(in the rows, 128 means zero)
Known rows, with every step that occurs:
tedif-mumi-remifi-vasuz-bamidu: [126 173 107 149 194 139 147  87 166 131 123  88  91 108  98 110 120 108
 171 140 129  80  94 151 106 132 144 177 148 199 135 133 143 144 142 120
 102 161 164 106 113 136]
remifi-mumi: [139 150 164 142 191 137 127 112 153 128 161  78 112 130 127 127 160 136
 135 141 136  83 133 146  95 135 111 164 103 154 139 123 127 133  80 133
 147 142 147 126 126 115]
vasuz-megof-zetime-laziru-redud-zozas-digip: [ 93 128 176 185 176 148 101  73 120 130 239 146 154 128  53 116 148 144
 175 135  95  86 119 145 113 107  82 117  87 167 130 185  68 120 134 157
  75 129 125 117 152 144]
ropib-remifi-vasuz-megof-redud: [101 146 165 132 165 127 119  56  70 150 180  89 121 113  71 110 162 130
 164 145 174  87 127 159 110 154 109 170 146 165 126 107 130  98 103 146
 128 144 167 122  84 156]
vasuz-megof-redud-zozas-digip: [ 94 123 187 166 172 119 131  91 102 134 199 101 143 111  49 134 167 163
 157 128 114  69 132 181 133 122  77 139 111 169 154 133  78  86 122 199
 118  97 114 135 132 156]
digip-zozas: [100 152 179 144 164 109 130 123 162 151 146  81 130  93 105 119 155 152
 161 138 109  81 111 160  89  94 126 131 104 143 136 131  89 128  84 144
 112 107 120 147 150 140]
zetime-laziru-redud-megof-vasuz-remifi-ririr: [129 147 138 187 202 155 122  88 136 137 170 145 121 145 123  93 201 183
 184 139 146 104  98 130 106  74 144 139 134 191 109 147  83 138  77  90
  47 182 175  83 118 165]
bamidu-vasuz-megof-zetime-laziru-redud-zozas: [ 93 140 130 188 181 165 109  86 106 128 219 115 160 113  60  90 148 159
 179 156  91 116 112 139 112 111  66 123  96 147 133 189  89 117 109 134
  50 155 133 118 136 120]
laziru-redud-zozas: [119 128 146 160 182 110 147 109 144 149 170 113 141  94 115 135 156 141
 184 126  79 113 109 166 105  91 106 130 121 140 139 150  96 111  90 166
 100 120 129 113 140 130]
zozas-redud-laziru-zetime-megof-vasuz: [ 92 144 164 214 165 148 158  71 113 152 158 152 154 130  92  90 177 165
 188 122 154  75 102 168 121 105 102 101 132 182 102 145 129 154 111 152
  84 143 125 134 113 108]
bamidu-vasuz-megof-redud: [ 98 151 133 162 182 131 119  90  79 125 186  72 142 118  44 101 166 176
 148 159 139  96 135 163 127 132  72 147 113 162 145 119 118 106  84 158
  94 134 141 139 100 131]
vasuz-megof-zetime-laziru-redud: [ 91 154 164 183 170 144  77  72 121 138 230 131 150 134  57  88 146 141
 172 156 139  91 122 129 105 111  90 132  81 162 103 166  95 142 102 130
  71 159 149 119 123 133]
tedif-mumi-remifi-vasuz: [110 191 123 134 194 129 143  93 170 128 132  91  98 116 121 119 139 106
 160 132 121  77  95 149  90 136 149 164 135 198 140 128 132 133 111 111
 125 163 155 117 130 153]
laziru-zetime-megof-redud: [106 156 189 191 159 110 133  64 109 169 176 124 150 126  49  98 179 153
 172 132 134 112 108 173 117 115 113 137 109 182 113 128 122 124  87 185
 106 126 156 149 103 133]
redud-laziru-zetime-megof: [105 146 173 182 169 126 150  70 141 169 166 120 150 147  92 104 142 161
 175 125 121  91  96 170 108  94  97 125 120 162  96 175 120 152 100 172
 116 155 163 128 134 120]
megof-zetime-laziru-redud-zozas: [ 97 144 167 176 174 145 118  96 144 140 200 142 151 103 106 111 150 138
 181 139  90 115  98 140  98  91  93 131 103 155 118 172  84 128 116 142
  70 148 131 108 161 123]
digip-zozas-redud-megof: [ 89 140 181 176 152  83 134 108 151 158 141 134 130  96  85 109 154 153
 184 120 116  59 102 165  93 114 130 121 116 170 150 119  77  98  86 129
 114  95 102 148 130 127]
digip-zozas-redud-laziru-zetime-megof-vasuz: [ 77 143 188 205 148 137 158  80 130 171 151 147 156 104  88  90 177 178
 199 128 143  70 100 169 119  87 117  94 123 176 119 152 112 148 112 154
  78 117 109 151 124 122]
mumi-remifi-vasuz-megof-redud-laziru-zetime: [ 69 162 132 162 159 144 134  42 110 153 158 112 149 116  62  98 120 136
 200 157 154  86 123 153 116 116  72 183 139 185 115 157 149 109 130 151
 125 175 187 105  89 168]
zozas-redud-laziru: [ 86 134 154 155 175 109 145 104 135 139 154 124 137 120 135 124 130 153
 160 123 137  61 110 166 109  91  80 125 139 159 126 127 125 131 110 139
 126 144 121 112 134 116]
redud-zozas-digip: [118 129 172 151 185 123 153 115 142 125 159  97 127 110 106 148 158 146
 152 112  80  83 111 175  99 115 102 120 118 151 145 146  75 112 114 175
 125 100 112 129 167 139]
tedif-mumi-remifi: [112 176 144 142 187 115 137 108 191 128 127  94 107 127 107 118 148 110
 139 125 115  72  99 163  98 123 147 158 113 192 140 144 125 138  92 121
 116 151 143 119 151 147]
megof-zetime: [109 162 169 160 179 134 127 105 132 132 179 112 128 121  89 101 157 142
 160 138 121 105 114 142  88 130  95 151 110 159 108 143  93 128  99 140
 109 130 137 142 147 115]
zozas-redud-megof-vasuz-remifi-mumi: [124 138 153 178 194 148 124 114 121 123 145 132 101 135 120 107 207 154
 164 135 180  60 107 150 124 153 127 165 136 203 152 109 107 113  92  84
 113 152 108 124  96 138]
digip-zozas-redud: [ 89 145 185 157 155  93 128 120 145 156 142 111 135  83 106 117 155 143
 173 128 117  63 115 168  97  98 125 112 118 153 149 114 103 111  93 132
 112  98  94 155 129 135]
laziru-redud-megof-vasuz-remifi-mumi-tedif: [146 126 141 184 196 142 135  93 166 121 180 125 115 128  95 121 213 144
 184 134 174  68 113 123 126 131 102 170 120 199 163 138 137 136  78  96
  93 165 140  97  99 139]
remifi-vasuz-megof-zetime: [106 168 154 163 176 157 105  80  97 136 205 104 124 123  61  90 146 143
 176 156 139  88 123 127  95 157  90 158 120 163 111 141  89 114 119 131
 120 146 154 144 107 129]
zetime-megof-vasuz: [113 167 160 200 171 160 144 109 123 137 165  95 125 131  99  98 207 187
 155 129 144  86 101 158 110 129 137 121 115 178 103 116 102 159  84 153
  87 124 135 141 134 113]
vasuz-megof-redud-laziru-zetime: [ 91 131 173 164 168 116 123  54 103 155 187 119 166 133  51 104 137 152
 177 153 152  80 133 167 130  94  52 156 114 160 116 164 118 114 106 180
 121 154 160 120 105 141]
ririr-remifi-mumi: [124 154 153 118 178 133 116 120 182 127 150  58  97 117 128 124 146 132
 118 128 141  80 132 147  98 136 107 177 103 170 123 126 126 148  71 113
 155 150 140 112 125 129]
mumi-tedif: [119 137 161 163 168 110 147 114 174 127 162  82 140 106  96 131 161 119
 157 124 126  56 107 155  93 113  79 137 111 152 133 134 137 137  85 135
 122 147 141 126 143 120]
zetime-laziru-redud-zozas-digip: [103 124 161 166 187 124 130  91 146 126 187 123 148 112 113 152 150 135
 164 118  85  94 105 160 104  81 106 106 103 163 140 157  92 134 121 159
  86 124 121 102 162 147]
bamidu-vasuz-remifi-ririr: [143 149 124 137 219 138 139 122 122 141 141  76 109 135 117  96 169 182
 149 141 110 125 114 153 106  88 109 137 151 149 132 135 107 117  71 102
  88 166 176 124 116 152]
ririr-remifi: [102 157 150 127 167 113 121 120 169 128 140  67 113 107 114 116 139 138
 136 121 124  85 112 162  96 114 111 151 113 163 104 128 108 148  76 125
 130 138 129 119 139 143]

Rows:
[122 149 123 136 213 129 123 127 110 123 136  65 118 127 111 113 161 163
 147 146 118 111  98 163 118 110 105 144 144 151 141 136 118 130  89 110
  98 162 128 132 122 155] -> bamidu-vasuz-remifi
[124 138 158 129 165 129 132 120 216 119 159  59 109 107 112 133 153 110
 125 118 149  47 131 136  97 139  76 172 100 174 137 130 159 152  74 106
 152 161 143 110 129 118] -> ririr-remifi-mumi-tedif
[ 90 163 169 184 169 142 109  87 144 126 182 138 132 142  83  91 151 147
 164 140 127  88  86 132  80 133 104 157  99 175  95 155  74 133 104 115
  98 161 143 117 162 113] -> redud-megof-zetime-laziru
[ 90 137 172 187 162 149  95  85 131 146 227 137 158 116  71  97 145 142
 182 146 100  92 108 143 110 104  79 131  90 149 118 189  73 118 117 144
  72 153 134 115 143 134] -> vasuz-megof-zetime-laziru-redud-zozas
[ 91 135 176 193 159 109 148  65 128 175 163 150 156 138  92 100 141 150
 183 116 127  76 100 179 117  93  94 107 130 172 108 153 131 141 112 160
 113 148 139 135 117 115] -> zozas-redud-laziru-zetime-megof
[ 86 151 151 179 170 161 100  70 110 146 229 136 149 105  79 103 138 137
 199 154 108  97 107 126 101 114  78 141 113 159 119 171  83 113 134 134
  79 165 145 113 123 136] -> remifi-vasuz-megof-zetime-laziru-redud-zozas
[ 60 154 199 188 146 119 105  95 149 148 173 161 141 105  74  88 146 148
 182 137 127  62  90 141  87 112 114 123  97 183 128 138  69 113 113 103
  85 123 101 144 149 121] -> digip-zozas-redud-megof-zetime-laziru
[ 74 158 171 196 161 124 110  86 131 129 177 164 137 131  79  87 147 135
 169 131 135  65  89 142  88 134 100 134 105 189 110 135  85 121 114 104
  93 148 118 124 140 109] -> zozas-redud-megof-zetime-laziru
[103 156 174 171 171 142 103  93 115 139 203 105 131 134  48  85 152 148
 159 152 130  80 126 144 100 141  87 154  96 152 108 156  81 119 101 142
 116 137 140 146 130 126] -> vasuz-megof-zetime
[ 95 160 161 174 179 140 103  79 137 132 208 135 145 122  96 101 151 136
 170 144 125 111 114 128  87  97 101 136  96 170 106 152 107 154 101 123
  74 155 147 112 140 121] -> megof-zetime-laziru-redud
[ 72 131 178 148 160  99 144 112 150 161 147 118 141  96 130 123 131 164
 173 130 125  54 111 166 107  69  97 115 131 153 146 133 109 125 107 139
 116 115 105 133 140 132] -> digip-zozas-redud-laziru
[116 152 114 132 169 136 127  99 142 129 135  60  99  90 106 108 109 136
 166 135 135  91 109 151  99 126 104 168 152 175  98 121 127 153 129 124
 122 154 150 105 104 129] -> ririr-remifi-vasuz-bamidu
[109 160 138 170 189 157 113  99  91 119 193  86 133 131  34  79 153 166
 159 159 119 101 128 139 104 151  73 144 103 149 124 157  94 120  94 132
  90 137 139 149 123 109] -> bamidu-vasuz-megof-zetime
[ 92 138 170 151 176 109 152  63 117 145 166 124 160 119  86 116 140 144
 174 142 142 100 119 165 119  84  65 157 127 166 116 149 131 125 104 173
 117 152 158 114 121 128] -> megof-redud-laziru-zetime
[ 98 137 173 174 188 143 122  82 135 123 213 150 148 115  88 127 154 137
 176 125  85 110 108 142 100  93  88 117  99 171 130 171  81 131 136 154
  72 123 121 112 168 135] -> megof-zetime-laziru-redud-zozas-digip
[140 134 165 154 175 134 142 114 187 122 168  73 123 114 112 137 166 110
 140 129 143  51 129 135  94 138  80 163  99 160 152 130 156 137  80 124
 143 156 150 120 128 107] -> remifi-mumi-tedif
[108 158 164 177 176 127 130  89 137 133 175 135 121 135  69  90 157 154
 174 134 119  98  99 141  83 147 103 162 109 172 110 149  70 112  93 134
 115 128 139 135 145 106] -> redud-megof-zetime
[140 145 162 137 202 126 128 121 145 156 149  97 107 136 132 106 169 166
 151 136 118 102 113 158 101  78 126 150 142 151 116 135  94 117  75 110
 113 165 175 120 125 169] -> vasuz-remifi-ririr
[115 154 147 186 183 116 127  71 131 141 197 159 127 131  62  96 160 152
 198 135 115 124 109 132  92 126 104 153 105 179 120 153  78 117  88 140
  93 119 149 120 126 107] -> laziru-redud-megof-zetime
[ 70 178 153 147 157 169  77  85 138 127 200  88 122 117  78  85 124 133
 150 150 154  69 113 123  89 139  83 162 110 182  79 150  98 149 125  94
 116 185 148 116 125 148] -> ririr-remifi-vasuz-megof-zetime-laziru
[151 139 182 199 177 167 137  92 163 142 168 103 128 134  80 103 223 130
 166 131 170  67 103 142 127 139 103 154 110 189 135 149 156 157  92 113
 106 179 149 139 101 139] -> laziru-zetime-megof-vasuz-remifi-mumi-tedif
[115 157 142 152 175 139 112  89 108 139 176  76 126 119  85 114 139 142
 167 151 140  74 123 146  96 140 106 149 126 153 119 128 102 115 104 140
 133 150 154 132 101 139] -> remifi-vasuz-megof
[100 132 156 164 173 126 125 106 156 140 177 117 151 100 131 132 150 137
 172 128  88  98  96 158 103  76 107 120 108 146 127 159  97 133 101 144
  83 149 130  97 154 135] -> zetime-laziru-redud-zozas
[117 147 125 159 188 137 125 107 105 121 167  58 133 128  62 101 149 166
 148 154 121  86 122 157 107 136  87 134 111 139 135 145 111 123  79 137
 105 141 141 140 115 124] -> bamidu-vasuz-megof
[110 153 150 164 183 120 110  89 146 133 181 107 146 121 119 123 149 130
 163 134 126  96 109 147  96  79 115 124 101 156 115 140 119 156  86 128
  82 158 149 101 133 136] -> zetime-laziru-redud
[150 123 179 133 171 130 150  98 181 132 159  75 108 117 114 134 168  91
 133 119 155  59 126 144  89 160  95 166 117 151 148 134 172 132  73 110
 149 159 166 110 125 115] -> ropib-remifi-mumi-tedif
[146 131 136 141 207 144 133 124 155 115 154  53 114 125 108 126 172 134
 138 143 143  75 117 138 120 129  65 164 130 160 173 138 165 134  83  88
 121 184 144 124 113 139] -> bamidu-vasuz-remifi-mumi-tedif
[124 153 147 121 182 130 141  81 113 139 140  85 106 111 131 123 150 114
 162 130 142 100 106 155  80 150 132 152 156 148 115 120 130 124  96 121
 135 149 163 118 117 139] -> ropib-remifi-vasuz
[ 92 132 137 161 183 130 137  54  79 136 178  97 165 129  38  93 135 169
 176 159 143 103 135 164 133 104  43 148 120 157 133 169 131 115 101 168
  96 159 157 125  96 129] -> bamidu-vasuz-megof-redud-laziru-zetime
[ 81 144 167 146 179 116 148  90 120 137 176 103 140 123 118 126 145 175
 155 140 149  87 120 160 121  82  70 159 135 172 123 125 125 127 104 176
 122 143 145 108 134 128] -> megof-redud-laziru
[ 98 147 175 166 163 115 106  89 101 140 192  90 142 121  55 107 165 162
 151 148 153  73 135 165 123 123  90 159 106 166 132 119 105 105  88 172
 118 128 142 135 107 144] -> vasuz-megof-redud
[107 152 161 199 173 167 162  73 126 147 162 121 149 141  96  95 176 177
 181 132 142  91 100 159 114 106 103 123 123 172  89 167 119 166 101 166
  89 151 150 124 134 113] -> redud-laziru-zetime-megof-vasuz
[123 153 150 156 195 153 122 128 120 121 146  89 115 123 125 109 199 162
 154 141 155  89  98 158 113 111 125 149 137 165 119 128 104 142  95 115
  95 153 115 126 131 164] -> megof-vasuz-remifi
